Every row comes from one small tree of marks. Brackets hold a mark, then the marks that hang from it, in the order of their numbers. Every link used is in the known rows. Which tree was each row made from?
Known rows
(K_776 K_280 K_542 K_566 K_741): [-56 -21  -7 -40   6  17 -65   5 -44   6 -15 -24   1   1  20  27   5  21
  22 -42 -46 -22 -12  14 -28 -86 -35 -15   9  13 -42  16 -49   5  51 -39
  16  28  27  -8 -34]
(K_776 K_542 (K_566 (K_280 K_115 K_741))): [ -6 -44  21  -9  22  23 -32 -25   8  15  -5  -6   0  -9  21 -10  -5 -11
   1 -39 -28 -13 -12   9  -9 -39  -2   0  26  11 -11 -20 -12 -11  25 -21
   6  16   0   1 -15]
(K_280 K_741 (K_776 K_542)): [  3  37  11  -6   1  11 -44 -25  11  15  13   9  15  -1   7 -23  -1 -23
  -2  -3   4 -37  10 -18 -20  35   2  10  21  -1  -5  10   6   7   4  23
  -3  28   2 -12  -4]
(K_566 K_280 (K_776 K_741)): [ 20 -16 -20   2  28 -18   0  24  -6 -12 -14  -7 -18   2   3   7  -9  -2
  -2  24   2  18  23  16  18  15 -27  28  -6   2   2  14   3 -20   7   3
 -16   6 -15  17  16]
(K_741 (K_280 K_115) (K_566 (K_776 K_542))): [ -7   0  20 -14 -24  -6  16  -7   8 -32  11  11 -15   5  21 -16  10  20
   6 -15 -21  11  21  -3  -5  -2  12  -8  -1   8  44 -47   3 -10 -32 -16
  -7   4 -17  -5  12]
(K_566 (K_280 K_115 K_741) (K_776 K_542)): [ 19 -29   0   7  31  -1 -18 -30  35  -1   5  16 -23  -7  20 -36 -17 -19
   7 -12  -2  -3  19   4  -3  22   8  37  23   7   4 -19   6 -18  -3  11
 -15  10 -28  13  16]
(K_566 (K_776 (K_741 (K_280 K_115 K_542)))): [  7   3 -32 -20  20  15  12  -2   9 -15   1 -11   4  19  13  -3  -1  11
   9  16   1  18  19 -13   2   7 -16   9 -14  -3  13  -7  21 -16 -20   0
  -7  -5 -26  14   7]
(K_542 (K_776 (K_280 K_115))): [  0  -1   8  34 -27 -13  14   7  -3  -4   7   1   0 -29 -21  24   1   8
   5  21  27 -30 -13  18   6  28   2  21 -18  -5 -31  20 -20  23  10  -8
  -7 -11  18   1   0]
(K_280 K_542 (K_776 K_741)): [ -1  29 -18 -19  23  17 -20   4   3   3  -4 -12  41  23 -12  -5  14 -11
  -3  40  12  -9  18 -35   2  11 -10 -20  -7  -1 -18  47  20  -8 -14  27
  10   0 -13  -6 -12]
(K_280 K_776): [ 13  40  12  15 -15  -1   2  11  -6   3   6  -8  13  -5 -25   1  -7 -15
 -14  37  24 -22  -5 -13   5  39   4  -6  -8  -6   4  20   4   5  -8  12
 -15  -7  10 -11   5]
(K_115 K_280): [ -4  14 -10  12  -4 -19  26  26 -27  12 -19  -2 -14  -9 -21  20 -12   2
  -3  17  11 -20  -9  15   6  -2   3 -34 -15  -3  26   7   1   8   8 -25
 -16 -24   8  -2  16]
(K_776 (K_280 K_741)): [ -1   0 -10  11   0  -2 -18 -14  -2  11  19   3  -4 -18 -10  11  -7   4
  16 -14 -13 -12 -10  15 -19  -8  -7  31   1  13 -10   6  -9  17  27  12
  -6  26  31  -1  -9]
(K_566 (K_776 (K_741 (K_280 K_542)))): [  1  11 -33 -19  20  12   2   8  -3 -18   1 -15  11  14  13   1  10  17
  12  19   0  19  18  -5   6  16 -18  10 -17   4  20  10  16  -9 -17  -7
 -11  -4 -20  13  10]
(K_566 (K_280 K_115) K_776): [ 33 -24  -2  24  16 -15  24   3  25  -9  -1   3 -21  -7 -13 -13 -21 -14
   0  25  17  13  12   9  18  24   8  29  -2  -2  12 -14  11 -19 -14   3
 -21 -18 -19  15  24]
(K_741 (K_280 K_115 K_542 (K_776 K_566))): [ -2  19   0  -7  19  19  26   1  14  -8  18  -9  48  12  -9 -20  12  -4
 -14  -9   3   9  -6 -22   4 -18  18 -16  -9  -8  23  -3  23  -3 -21 -11
   7 -25 -11  -7  -2]
(K_776 (K_280 K_115) (K_542 K_566) K_741): [-32 -36  -9 -11 -12  -9 -11  -7 -35  -1  -1   6 -22   6  20  15 -17  20
  22 -11 -25 -19  -1  -3 -32 -56  -8 -25  13  -3 -56 -15 -50   7  33   0
  38  26  13 -19 -42]
(K_776 (K_741 (K_280 K_115) K_566)): [  4  -5   0 -23  -8  -3  28   8 -17 -16 -11  -7  -9  18  13  13  -2  19
  -7   1 -32  19  22 -12   1 -30 -32 -20  -7  -5  10 -37  17 -10   1   7
  17  16  -2  -8 -21]
(K_115 K_741): [  5  19  10  20 -33   8   6  -4   3   5   2 -16 -22 -13  -9  22  -7   9
  -8 -19   6  17  -8   1   9   3  -6  -4 -17  -2   7  -7  13   3  -1   6
   9  -4  11   6   9]
(K_566 (K_776 K_280)): [ -4   6 -15  14 -11  -9 -11   5  -2 -10  12  -5 -14 -11  -9  10  -8  12
  21  13   9  -6  -3  17  -4  17  -1  30 -18   8   5  14 -14   3  -6  -9
 -30  -3  12   9  20]
(K_566 (K_776 K_542)): [-10   7  -1  -2 -11  13 -28 -11   2  -8   6  -8 -14  -6   9  -1   2  10
  22  20   7 -20   2  -2  -1  30  11   2  -5  15   8   3 -11  -2 -14 -19
 -27   0 -10   3  18]
(K_115 K_280 (K_741 K_566)): [-10  24  13   5 -40 -34  14  27 -19   2 -29  13 -41  -3   0  20  -2   6
 -17 -41  -6  16  10  21   7 -24 -13 -40 -11 -10  39  -8   6   2 -15  -4
  13  -6   9   7  23]
(K_115 (K_741 K_280 (K_566 (K_776 K_542)))): [-19  27  18  -8 -41 -10  -6   3  -3 -24   8   4 -26  -4  23   3  17  22
  -5 -55 -17  37  21  12   2  -4  -4  -3  -9   6  49 -23   5   1 -26 -10
   8   4  -4   3  25]
(K_776 (K_542 K_566)): [-16 -17  14  13 -30   4  -4 -12 -29   1  11   1 -11 -12  10  17   1  16
  17  21  -2 -21 -21   4 -11   8  21 -33  -1  14 -17  -8 -33  10   3 -17
  15   9  11 -18 -16]
(K_542 K_741 (K_776 K_566)): [  5  17  -2  -6 -36  -3  -8  16 -27   6 -16 -10  24 -12   8  28  22  20
 -20  23  48  12 -41  25   8  42 -21  24  -3  -4 -34  10 -15  17  13 -17
  -1 -13  28  16 -11]
(K_776 K_542 (K_566 (K_280 K_115)) K_741): [-20 -49   5 -33  26  18 -33   1 -14   6 -29 -24  -9   8  23   8  -5   0
   0 -27 -37  -8   1   2  -4 -69 -30 -25  22   5 -33 -11 -17 -17  40 -28
  21  16  -8  -2 -30]
(K_566 (K_280 K_115 K_542)): [ 18 -40   0  22  35  -1  25  -7  26   2   7   0   9  -5 -24 -14  -1 -11
  -2  31   3   6   2  -7  18  -6  24  -8   1  10  -2   6  27 -13  -4   9
   6 -19 -18   0  -2]
(K_566 (K_280 K_115 K_542 K_741)): [ 27 -41  -5  14  46   9  16 -24  41  16   9   6  10  -3  -6 -25  -4 -21
  -1   8  -4   8   7  -8   4  -1  13  16  12   7  -2  -2  37 -15   2  29
   8   4 -19   7  -8]
(K_280 K_115 K_542 K_566 K_741): [ 33 -37   4  -2  36  48   6 -55  69  24  25   5  13  26  -2 -32  -3 -21
  24   1 -24   5 -11 -45  -4   6  25  27  19  -4 -20 -18  25 -11 -17  55
  -4  18 -15  -4 -20]
(K_566 (K_280 K_115 K_542 K_741) K_776): [ 34 -33 -18   9  49   7   3 -27  51   0   8  15   6   2   7 -35  -4 -24
   8   7   5  18  19  -5   5  26   9  43  11   8  11  -1  32 -26 -25  30
 -11   2 -36  23  18]

Write each row's tree
[ 27  31  23  -5 -18  -2 -23 -12  12   4   5  19   6   4   4 -14  -2 -19
 -13   4  -2 -13  17 -11 -11  37 -17  17   9  -6   8   1  14  -7 -20  51
  -5  39  13  -5  -1]  (K_280 (K_741 K_566) K_776)
[ -3  -6 -14  -5   8 -26 -27   5  -4  -6  -2   4 -13  -6   9 -17   5   3
  -3  19  23  14   5  20   8  34  12  24  18  17   5   2  -8  -5   8 -13
 -16  -4  -9  11  14]  (K_566 K_280 (K_776 (K_542 K_741)))
[ 10  -7 -23  -9   7  21  16 -31  28  14   4  -6  25  18  -9 -18   8  12
  -2  39  27  20 -17 -35  -4   8  25 -11   6   4 -19 -21  37  -9 -11  20
  16 -21 -12   5 -24]  (K_280 K_115 (K_542 K_741))
[ 27 -43  13   6  20  13   5  -9  15  13  -7 -10   1  -8   5   0 -17 -16
  -9 -25 -16   8 -17  14   4 -25 -18  21   9   2  -7 -25   6 -16  17  -1
  -2   8   8  10  -9]  (K_776 (K_566 (K_280 K_115 K_741)))
[ 13  15  33 -13 -13  10 -30 -41  37   8   4  24  -5  14  17 -39  -8 -24
  -8 -18 -13 -29  22 -33 -25  14   4  -2  28 -12  -7 -32  14 -10 -23  46
   5  37  -8 -14 -12]  (K_280 K_115 (K_741 K_566) (K_776 K_542))
[-47   9 -13 -13 -18 -17 -46 -12 -29   5  10  -1   2 -12  -1   3  13  29
  10  -3   2 -10 -21  12 -26 -18  14   2  19  22 -25   5 -28  27  43 -24
   9   6  31 -11 -25]  (K_776 K_280 (K_542 K_741))
[-15  40  13  14 -35 -15  18  10 -18 -10  19   5  -2 -11  10   2   1   6
 -19 -43   7  25   4   5  -2   5  11 -13  -6 -12  22  -7  -4  17  -8  -1
  29  -6   8  -9  10]  (K_115 (K_741 (K_280 (K_776 (K_542 K_566)))))
[ -8  -1  23 -10 -35  -1 -31  -4  -3 -19  -2   3 -26   1  15   4  16  16
  17  10 -12 -10  14   3   0  13   1  -9  -5  19  19  -9 -12 -15 -33  -5
 -18  20  -1  -1  13]  (K_741 (K_566 (K_776 K_542)))
[  4  -2 -10  15 -11  -3   2  -4  11  -8  11   1 -18  -5  -9   2 -19  10
  19   6  10  -6  -3   5  -9  10   3  28 -14  -1  -1  -9 -11  -4 -12  -4
 -29  -4   4   9  14]  (K_566 (K_776 (K_280 K_115)))
[-14 -30 -11 -22   6  18  -8   8 -18   3 -19 -21  -2  11   6  25 -21  12
   7 -31 -33  -2 -16   2 -18 -82 -44   1  -2  -9 -41 -12 -23  -7  35 -10
  12  14  23   2 -34]  (K_776 (K_280 K_115) K_566 K_741)
[ -6  -1 -14  21  -8 -21  33  30 -33   4 -15  24  13 -11  -4  22  12   1
   3  32  32 -15 -15  18  12  21  14 -37 -21  -5  -1  36 -19  18 -18 -15
  14 -30  -2   0  16]  (K_115 (K_280 (K_542 K_566 K_776)))
[  5   7   8  -2 -26  -7  27  19 -19 -22 -11   3  -1  -4  11  26  15  14
 -11  19   6  -3  12   9  14  20 -29   3 -18 -10 -10  -2  -1   8  -4  -2
  10   4   0   0  -5]  (K_542 (K_776 (K_741 (K_280 K_115) K_566)))
[-21  40   2   1  -3 -24  -6  26 -28  11 -18  11   0  -2 -17  -1  -5 -12
 -13  12  18 -41   5   4  -3   5  16 -46   0  -8  18  23 -11  14   5 -23
  -8 -20   3 -14  19]  (K_115 (K_280 (K_776 K_542)))
[-29  -5  -3 -32  11  14 -14   0 -24  -7   7 -17  -6  13  15   6  12  13
  14  -7 -41  -3   4 -10  -1 -27  -5 -16  12   9  -2  -5 -15  10  35 -20
   7  17  -1 -21 -20]  (K_776 K_542 (K_741 (K_280 K_566)))
[ -8  37  -6   2  14   2  16   9  -4 -10  26  -4  48   0 -16 -11  21  -2
  -9  18  12   6   4 -14   7  15  24 -14 -16   6  32  26  21  10 -17  -8
   2 -24  -8 -13   5]  (K_741 (K_280 K_542 K_776))
[ -1  11   3   1 -53 -39   2   5 -17 -10 -10  20  -4 -10   2  11  19  26
 -13  15  39  11 -15  23  -4  31  -9  29   3  -3 -36  -5 -19  20   4  14
   6   3  33   5 -15]  (K_542 (K_741 K_566) (K_776 (K_280 K_115)))
[-18   7 -10   2   8  -2   8  30 -21   8 -23   5  21  -8 -10  19  20  -1
   1  13  23 -21 -14  19  14  -2   2 -32 -22   3   7  44  -6  11  -6 -35
  -3 -33  -4   8  16]  (K_115 (K_280 (K_542 (K_776 K_566))))
[ -3  48  24   5 -44 -20  13  19  -4 -19   8   0 -13  -2   2   3  10   7
 -27 -47  -7  35  18   4   7   1  -7  -6 -11  -9  42 -10  14   6 -23  13
  14   2  11  -5  17]  (K_115 (K_741 (K_280 K_776) K_566))
[ -2  30  -2   3  -4 -23   1   9 -27  17 -10  29  -4   0  10  -8 -14 -22
 -11  -7  14 -31   4   7 -20  16   9 -28  13 -15   6   9 -14  13  -1   4
   6   7   2 -10  12]  (K_115 (K_280 K_741 (K_776 (K_542 K_566))))
[ 40 -34   3  24  29  -5  24 -19  24  13   3   6 -10 -13  -6 -14 -23 -22
 -10   2  -2   4   3   3   4   8   2  26  11   1  -2 -23  26 -12  14  24
  -1   9  -4   4  -5]  (K_566 (K_280 K_115 K_741))
[ -1   9 -26  -6  29   3   0  -3   2  23 -12  13   9   1  -2  -6   5 -10
   6   5   2 -13   3   1  -5  -4   7 -22  -3   7  19  20  22   4   2   1
   0  -9  -7   7  10]  (K_115 (K_280 K_542 K_741))
[  9   7   3   6  -3   2  30  12   2 -18  30  -7  -3   3  -8  -1   3   6
   9   5 -11  25 -10   1  18  22  17  30  -9  -1  37  -9  -7  10 -10 -15
 -33  -8   5  -6  20]  (K_741 (K_280 (K_566 K_776)))
[ 16 -43  18  13  10   9  14   7   3   4 -11 -17   2 -10  -9  13 -15  -7
 -10  -6  -9   5 -21  11  14 -34  -8   2  -1   1  -5 -16  -4 -16  15 -19
  -4  -9  10   5  -9]  (K_776 (K_566 (K_280 K_115)))
[ 32  -9   0  14  46   0   6 -18  43  10   8  19  25   5 -13 -38  -5 -36
 -15  10  11   2  18 -20   5  17  14  20  19  -5  -4  15  37 -14 -10  44
   7   0 -22   1  -4]  (K_566 (K_280 K_115 K_542 K_741 K_776))
[ -5   2   5  10   8  11  29  10   5 -11  30  -2  34  -4 -11   3  34   5
   7  16  -2  12 -12  -3  25  25  27  16 -14   7  17  26  -5  24 -10 -11
 -10 -19  -3 -10   5]  (K_741 (K_280 (K_542 K_776) K_566))
[ -8   0 -13  -3  18  -6  11  30 -15   8 -20  10   8  11 -13  15  15 -10
   6  23   4 -12  -6   4  20   6   3 -20  -9  -7  -7  45 -13  14  -2  -5
  -7 -18  -7  -1  11]  (K_115 (K_280 (K_542 (K_776 K_741)) K_566))
[  0  22  27  18 -37  -1  10 -15  11   2   8  18 -12   3   6 -15 -22 -13
 -15 -21  19  -6   1 -25 -16   9  20 -26  10 -27 -18 -24 -13  -1 -21  26
  31  -1  -6 -14  -2]  (K_280 (K_115 K_741) (K_776 (K_542 K_566)))
[-10   8 -10  12 -16 -13  -8  24 -35  -8 -10  -6   2 -19  -6  39   9  11
   4  21  15 -22  -3  24   4  15 -33  19 -19  -4 -39  40 -27  23  29  -5
   2   5  22   2 -10]  (K_542 (K_776 K_280 K_741))
[-13  41   3  -1  -9   9   5  10   4  -7  12 -11  27   1   0   0  16   4
 -19 -46   3  34   1  -5   9 -14   1  -8 -11  -6  30  14  17   5 -16  -3
  19 -18  -1   3  12]  (K_115 (K_741 (K_280 K_542 (K_776 K_566))))
[-10 -33 -18 -16  29  15  -6  -7  11   5   4  -6   1  27 -11  -2  -6   0
  27   1 -37   5  -1 -27  -9 -52  -5   3   7  -3 -44  12 -14  -1  20  27
   7  11   4 -10 -33]  (K_776 (K_280 K_115 K_542 K_566) K_741)
[-15 -19  -9  13  11   8   5 -20  13   4  19  -2  12  -8 -24  -2   1   9
  21   6  -4 -11 -11 -11 -10 -29  20  -8  -9  13 -18  10   3   5   3   2
   5 -10   7  -6 -16]  (K_776 (K_280 K_115 K_542))
[-10  39 -14   3  16 -14   8  24 -14  11 -15  11  22   7 -26  -5   4 -19
 -11  27  27 -22   7  -6   5   7  19 -41  -9  -4  21  42  12   4 -16  -9
  -6 -31  -9  -5  19]  (K_115 (K_280 K_542 K_776))
[ 46 -30  17  11   8  31  20 -44  51  21  20   4 -17  15  -4 -22 -27 -23
  12  -6 -22   1 -19 -31  -6  15   9  40  17 -15 -17 -45   8  -5   0  49
 -20  25   4  -3 -18]  (K_280 K_115 K_566 K_741)
[-13  22  18  -9  -2   9  14   1  -3  -9  16  -7  22   1   2 -14  -2  -5
 -15 -22  -6  -8  -6 -13  -5 -17  15 -20   6  -9  20 -24   3   5  -1 -27
   2 -15  -1 -15  -4]  (K_741 (K_280 K_115 (K_776 K_542 K_566)))
[  6   9  -1  -1  -6 -19   7  10 -15  13 -21  16 -22  -3   6   8  -7  -5
  -3  -9 -10 -10   5  15  -7  -3 -10 -16  -3   0  31 -10  10   2  -1   5
  -6  12  11   0  12]  (K_115 (K_280 (K_741 K_566)))
[  9 -38  -2  -9  22  10   5   1   9   9 -11 -15  23   5  -5  -1   6   1
 -12  -1   5  27 -23   3  11 -31  -2   2  11   7 -13  -5  10 -16   7 -10
   9 -14   3   9 -15]  (K_776 (K_566 (K_280 K_115 (K_542 K_741))))
[ -6  -5  -1  10 -15  -8  -8  23 -23  -5  -3  -1  -4  -9 -13  35   6   5
  11  15   2 -16  -8  21   8  16 -27  32 -12  -8 -47  41 -41  24  25   1
  -6   9  25  -3  -8]  (K_542 (K_776 (K_280 K_566) K_741))
[ -5 -18 -14 -10  26 -13 -33  11  -7 -11 -15  -3 -21   0  14  -2  -1  -4
   7  12  -7   0  27  16   7   6 -14  12   7  14  -1  16  -9 -15  14 -14
 -11  11 -21   9  10]  (K_566 K_280 (K_776 K_542 K_741))
[-17  -8 -22 -38  25  32  -2  18 -25  -3 -10 -35  36  16  20  22  20  19
   0 -15 -31  23  -7  -2   5 -55 -36 -17 -12   7   2   9   5  -8  15 -27
  15   1  -1   4 -23]  (K_776 K_566 (K_741 (K_280 K_542)))
[ -7  17 -14 -18  -9  -1  -9 -14   3  -9   7  -1  -4   5  15 -18   4  20
   5   6  21  10  -3  -5 -11  31  16  11  11   6  12 -31   4   1  -8 -19
 -11 -10 -11   8   9]  (K_566 (K_776 (K_542 (K_741 (K_280 K_115)))))
[-25  42  -3 -19  -7 -22 -19  29 -38  15 -29   8  10   7  -1  -3   2  -7
 -22  -7  22 -21 -12  10 -10 -10   2 -40  14 -10   8  14 -17  11  14 -35
  -4 -17  14  -4  10]  (K_115 (K_280 (K_776 (K_542 K_741) K_566)))
[ 20 -23  14  33   3 -15  32   3  18   2  -1  -2 -23 -14 -17   1 -23  -9
 -17  -8   6  19   2   7  18  -6   8   5   0  -4   5 -21  18  -9   7   9
  11 -13  -7   5   6]  (K_566 (K_280 (K_115 K_741)))
[ 11 -12  24   6 -20  21   0 -28  51  -1  10   0 -39  19   4 -21 -19  -8
  16 -31 -12  16  -5 -25   1   7  21  20  12 -19  -4 -38 -12  -9 -21  21
 -14   1 -15   3  13]  (K_280 (K_115 K_741) (K_566 (K_776 K_542)))
[  8  18  18   5 -48  -5  -9   2  11 -12  -5  -2 -36  -4  11  12   3  15
  -2 -28  -3  30  12   8   7  11 -16   6 -16  -1  24 -13   8 -10 -32  16
  -2  12   6  12  23]  (K_115 (K_741 (K_566 K_776)))
